What can hang from each mark:
J_913: J_95 J_861
J_95: J_134 J_743
J_206: J_245
J_743: J_586
J_245: J_134 J_743
J_586: J_134 J_206 J_743 J_913
J_339: J_586
J_861: J_206

Every row comes from one small tree of marks. The marks that hang from a mark follow it in brackets, in the order of their numbers. Every link used is in the known rows. Which tree was each row made from?
Known rows:
J_206[J_245]: [ 0.08  0.06  0.25  0.16  0.03  0.18  0.06 -0.03  0.26  0.07 -0.20 -0.11
  0.08 -0.04  0.16  0.02 -0.19  0.11 -0.04]
J_339[J_586[J_206[J_245] J_743 J_913]]: [-0.27  0.21  0.05  0.01 -0.26  0.17  0.18  0.15  0.31  0.18 -0.28  0.06
  0.08 -0.02  0.19  0.24  0.10  0.24  0.11]
J_913[J_95 J_861]: [-0.02  0.07  0.07  0.00 -0.26  0.09 -0.05  0.00  0.08  0.15 -0.16 -0.06
  0.01  0.25 -0.06  0.33 -0.01 -0.15  0.24]
J_245[J_743]: [-0.03 -0.02  0.25  0.15 -0.02  0.20 -0.02  0.09  0.27  0.12 -0.04 -0.03
  0.15  0.28  0.21 -0.10 -0.02  0.16 -0.03]
J_339[J_586[J_134 J_206 J_743 J_913[J_861]]]: [-0.45  0.30 -0.13 -0.08 -0.23  0.08  0.14  0.22  0.21  0.26 -0.30  0.21
  0.04 -0.06  0.10  0.43  0.41  0.16  0.33]
J_206[J_245[J_134 J_743[J_586]]]: [ 0.07 -0.07  0.27  0.20 -0.21  0.14  0.07 -0.07  0.47  0.10 -0.22 -0.06
  0.23  0.13  0.25 -0.11 -0.27  0.26 -0.15]
J_586[J_134 J_743 J_913[J_95 J_861]]: [-0.54  0.24 -0.01 -0.07 -0.37  0.06  0.04  0.12  0.21  0.15 -0.33  0.18
  0.03 -0.19 -0.02  0.44  0.52  0.09  0.39]
J_339[J_586[J_134 J_206[J_245] J_743]]: [-0.25  0.25 -0.10  0.04 -0.11  0.16  0.22  0.16  0.27  0.18 -0.34  0.12
  0.11 -0.13  0.23  0.28  0.08  0.11  0.06]
J_245[J_743[J_586[J_206]]]: [-0.17  0.09  0.23  0.09 -0.12  0.18 -0.02  0.12  0.32  0.27 -0.08  0.02
  0.23  0.30  0.18 -0.10  0.04  0.02 -0.15]
J_586[J_206[J_245] J_743]: [-0.30  0.24  0.21  0.11 -0.22  0.14  0.09  0.08  0.34  0.22 -0.38  0.03
  0.20 -0.18  0.24  0.13 -0.01  0.11 -0.23]
J_95[J_134 J_743]: [-0.25  0.02  0.03 -0.09 -0.14  0.27 -0.12  0.03  0.18  0.13 -0.01 -0.12
 -0.13  0.02  0.02  0.47  0.39  0.36 -0.16]
J_206[J_245[J_134 J_743[J_586[J_913[J_95]]]]]: [-0.02 -0.06  0.26  0.13 -0.38  0.13  0.06 -0.07  0.50  0.10 -0.23 -0.06
  0.21  0.17  0.20 -0.10 -0.21  0.26 -0.02]
J_743[J_586[J_134 J_913[J_95 J_861]]]: [-0.33  0.21  0.03 -0.09 -0.20  0.10 -0.03  0.08  0.15  0.22 -0.16  0.09
  0.03  0.02 -0.11  0.29  0.41 -0.09  0.32]
J_743[J_586[J_206[J_245] J_913]]: [-0.28  0.23  0.24  0.00 -0.16  0.15  0.01  0.08  0.31  0.28 -0.20  0.00
  0.14 -0.01  0.06  0.02  0.14  0.05 -0.03]
J_95[J_134 J_743[J_586]]: [-0.30  0.04  0.01 -0.12 -0.16  0.27 -0.13  0.03  0.16  0.18  0.01 -0.10
 -0.12  0.04 -0.04  0.51  0.45  0.26 -0.21]
J_861[J_206[J_245[J_134]]]: [ 0.24  0.09  0.43  0.13 -0.29  0.18 -0.09 -0.11  0.39  0.07 -0.23 -0.01
  0.20  0.09  0.22 -0.16 -0.31  0.51 -0.04]
J_861[J_206[J_245[J_134 J_743[J_586[J_913]]]]]: [ 0.13  0.08  0.46  0.12 -0.42  0.18 -0.08 -0.08  0.52  0.11 -0.22  0.04
  0.23  0.20  0.27 -0.28 -0.22  0.55 -0.01]
J_913[J_95[J_743] J_861[J_206]]: [ 0.02  0.12  0.16 -0.04 -0.65  0.17 -0.15 -0.11  0.13  0.21 -0.15 -0.03
  0.00  0.32 -0.01  0.38  0.04  0.13  0.14]
J_913[J_95]: [-0.05  0.05  0.16  0.03 -0.15  0.20 -0.04  0.05  0.11  0.12 -0.07 -0.10
  0.08  0.20 -0.01  0.15  0.00 -0.04  0.09]
J_743[J_586[J_134 J_206[J_245] J_913[J_95]]]: [-0.39  0.29  0.10 -0.06 -0.25  0.14  0.04  0.10  0.33  0.29 -0.28  0.07
  0.15 -0.08  0.03  0.07  0.25 -0.07  0.10]
J_95[J_134]: [-0.14  0.04  0.11 -0.05  0.13  0.21 -0.13  0.12  0.21  0.05 -0.06 -0.08
 -0.07  0.03  0.03  0.22  0.21  0.25 -0.02]

Which tree is each row?
[-0.26  0.02  0.28  0.05 -0.37  0.10 -0.03  0.08  0.47  0.28 -0.12  0.06
  0.31  0.28  0.18 -0.11  0.08  0.37 -0.08]
J_245[J_134 J_743[J_586[J_206 J_913]]]
[-0.25  0.02 -0.01 -0.14 -0.34  0.27 -0.11  0.02  0.15  0.15 -0.03 -0.13
 -0.08  0.17 -0.08  0.48  0.30  0.08 -0.08]
J_913[J_95[J_134 J_743[J_586]]]
[-0.58  0.28  0.04 -0.13 -0.44  0.16  0.01  0.14  0.26  0.35 -0.20  0.08
  0.11 -0.05  0.03  0.24  0.53  0.12  0.16]
J_586[J_134 J_206 J_913[J_95[J_743]]]
[-0.14  0.19  0.23 -0.07 -0.36  0.14 -0.13  0.02  0.18  0.21 -0.12  0.04
  0.05  0.22 -0.08  0.17  0.20  0.06  0.25]
J_743[J_586[J_913[J_95 J_861[J_206]]]]
[ 0.11  0.14  0.21 -0.01 -0.43  0.12 -0.15 -0.05  0.15  0.15 -0.19  0.00
  0.05  0.33  0.00  0.18 -0.10  0.04  0.25]
J_913[J_95 J_861[J_206]]
[-0.71  0.37  0.11 -0.06 -0.22  0.10  0.05  0.24  0.31  0.30 -0.33  0.23
  0.18 -0.31  0.14  0.20  0.59  0.24  0.11]
J_586[J_134 J_206 J_743 J_913]
[ 0.23  0.10  0.43  0.17 -0.24  0.23 -0.07 -0.05  0.43  0.06 -0.21  0.00
  0.18  0.21  0.31 -0.29 -0.31  0.39 -0.04]
J_861[J_206[J_245[J_743]]]
[-0.39  0.12  0.00 -0.15 -0.24  0.25 -0.13  0.07  0.22  0.27 -0.05 -0.07
 -0.06  0.04  0.00  0.47  0.46  0.22 -0.28]
J_95[J_134 J_743[J_586[J_206]]]
[ 0.03  0.14  0.03  0.06 -0.05  0.19  0.14  0.10  0.23  0.18 -0.18 -0.04
  0.08  0.15  0.18  0.14 -0.17  0.07  0.04]
J_339[J_586[J_206[J_245]]]
[-0.49  0.23  0.07 -0.08 -0.32  0.21 -0.02  0.07  0.19  0.37 -0.08  0.04
  0.08 -0.06  0.01  0.34  0.56  0.15 -0.06]
J_95[J_743[J_586[J_134 J_206 J_913]]]
[ 0.11 -0.09  0.29  0.22 -0.19  0.13  0.08 -0.07  0.48  0.06 -0.23 -0.08
  0.22  0.12  0.30 -0.13 -0.33  0.35 -0.11]
J_206[J_245[J_134 J_743]]
[-0.55  0.31  0.17 -0.05 -0.38  0.04 -0.01  0.15  0.27  0.31 -0.32  0.14
  0.11 -0.09  0.08  0.31  0.39  0.18  0.10]
J_586[J_206 J_743 J_913[J_861]]
[-0.41  0.07  0.04 -0.16 -0.23  0.26 -0.14  0.05  0.21  0.18  0.01 -0.07
 -0.14  0.00 -0.06  0.49  0.58  0.35 -0.09]
J_95[J_134 J_743[J_586[J_913]]]
[-0.10  0.08  0.20  0.14 -0.09  0.17  0.09  0.03  0.44  0.11 -0.23  0.01
  0.14  0.01  0.23 -0.11 -0.01  0.13  0.03]
J_206[J_245[J_743[J_586[J_134 J_913]]]]
[-0.19  0.02 -0.08 -0.13 -0.43  0.15 -0.12 -0.03  0.14  0.16 -0.13 -0.11
 -0.16  0.20 -0.09  0.63  0.25  0.05  0.10]
J_913[J_95[J_134 J_743] J_861]
[-0.39  0.25  0.16  0.04 -0.19  0.12  0.10  0.14  0.52  0.26 -0.33  0.12
  0.20 -0.11  0.27 -0.15  0.21  0.21  0.11]
J_586[J_134 J_206[J_245[J_743]] J_913]
[-0.18  0.04  0.19  0.03 -0.29  0.14 -0.04  0.07  0.29  0.19 -0.08  0.01
  0.11  0.35  0.07  0.04  0.14  0.03  0.14]
J_245[J_743[J_586[J_913[J_95 J_861]]]]
[-0.09  0.10  0.31  0.05 -0.28  0.16 -0.10  0.05  0.34  0.19 -0.09  0.07
  0.14  0.34  0.14 -0.09  0.11  0.22  0.12]
J_245[J_743[J_586[J_913[J_861[J_206]]]]]
[-0.16  0.07  0.15  0.10  0.00  0.19  0.00  0.12  0.28  0.18 -0.08  0.06
  0.17  0.18  0.16 -0.05  0.16  0.04 -0.01]
J_245[J_743[J_586[J_134]]]
[-0.44  0.23  0.20  0.02 -0.54 -0.01  0.07  0.03  0.46  0.27 -0.48  0.11
  0.18 -0.18  0.17  0.25  0.13  0.34  0.03]
J_586[J_206[J_245[J_134]] J_743 J_913[J_861]]
[-0.15 -0.05  0.24  0.07 -0.34  0.06 -0.04  0.01  0.40  0.20 -0.11  0.05
  0.21  0.30  0.12  0.02  0.09  0.34  0.06]
J_245[J_134 J_743[J_586[J_913[J_861]]]]
[-0.37  0.17  0.17  0.03 -0.15  0.16  0.00  0.18  0.38  0.29 -0.13  0.12
  0.22  0.15  0.17 -0.09  0.30  0.10  0.03]
J_245[J_743[J_586[J_134 J_206 J_913]]]
[-0.25  0.23  0.16 -0.04 -0.46  0.06  0.03  0.02  0.36  0.27 -0.35 -0.02
  0.09  0.08  0.06  0.14  0.01 -0.01  0.20]
J_586[J_206[J_245] J_913[J_95 J_861]]
[-0.46  0.31  0.03 -0.13 -0.29  0.07 -0.03  0.13  0.22  0.35 -0.23  0.12
  0.11  0.02 -0.07  0.24  0.41 -0.13  0.23]
J_743[J_586[J_134 J_206 J_913[J_95 J_861]]]
[-0.56  0.22  0.06 -0.05 -0.28  0.14  0.05  0.17  0.23  0.13 -0.27  0.15
  0.08 -0.22  0.03  0.29  0.53  0.18  0.28]
J_586[J_134 J_743 J_913[J_95]]
[-0.35  0.19  0.13  0.01 -0.21  0.10 -0.01  0.15  0.37  0.31 -0.17  0.13
  0.18  0.17  0.15  0.00  0.30  0.05  0.11]
J_245[J_743[J_586[J_134 J_206 J_913[J_861]]]]
[-0.32  0.20  0.05  0.01 -0.28  0.22  0.03  0.00  0.22  0.34 -0.16 -0.01
  0.10 -0.09  0.09  0.32  0.30  0.06 -0.20]
J_95[J_743[J_586[J_134 J_206[J_245]]]]
[-0.20  0.25 -0.10 -0.04 -0.16  0.09  0.17  0.13  0.29  0.23 -0.30  0.10
  0.02 -0.01  0.13  0.25  0.15  0.11  0.36]
J_339[J_586[J_134 J_206[J_245] J_913[J_861]]]
[-0.25  0.15 -0.02 -0.10 -0.39  0.22  0.08  0.14  0.17  0.26 -0.08 -0.02
  0.02  0.26  0.04  0.33  0.21  0.15  0.19]
J_339[J_586[J_206 J_913[J_95[J_743]]]]
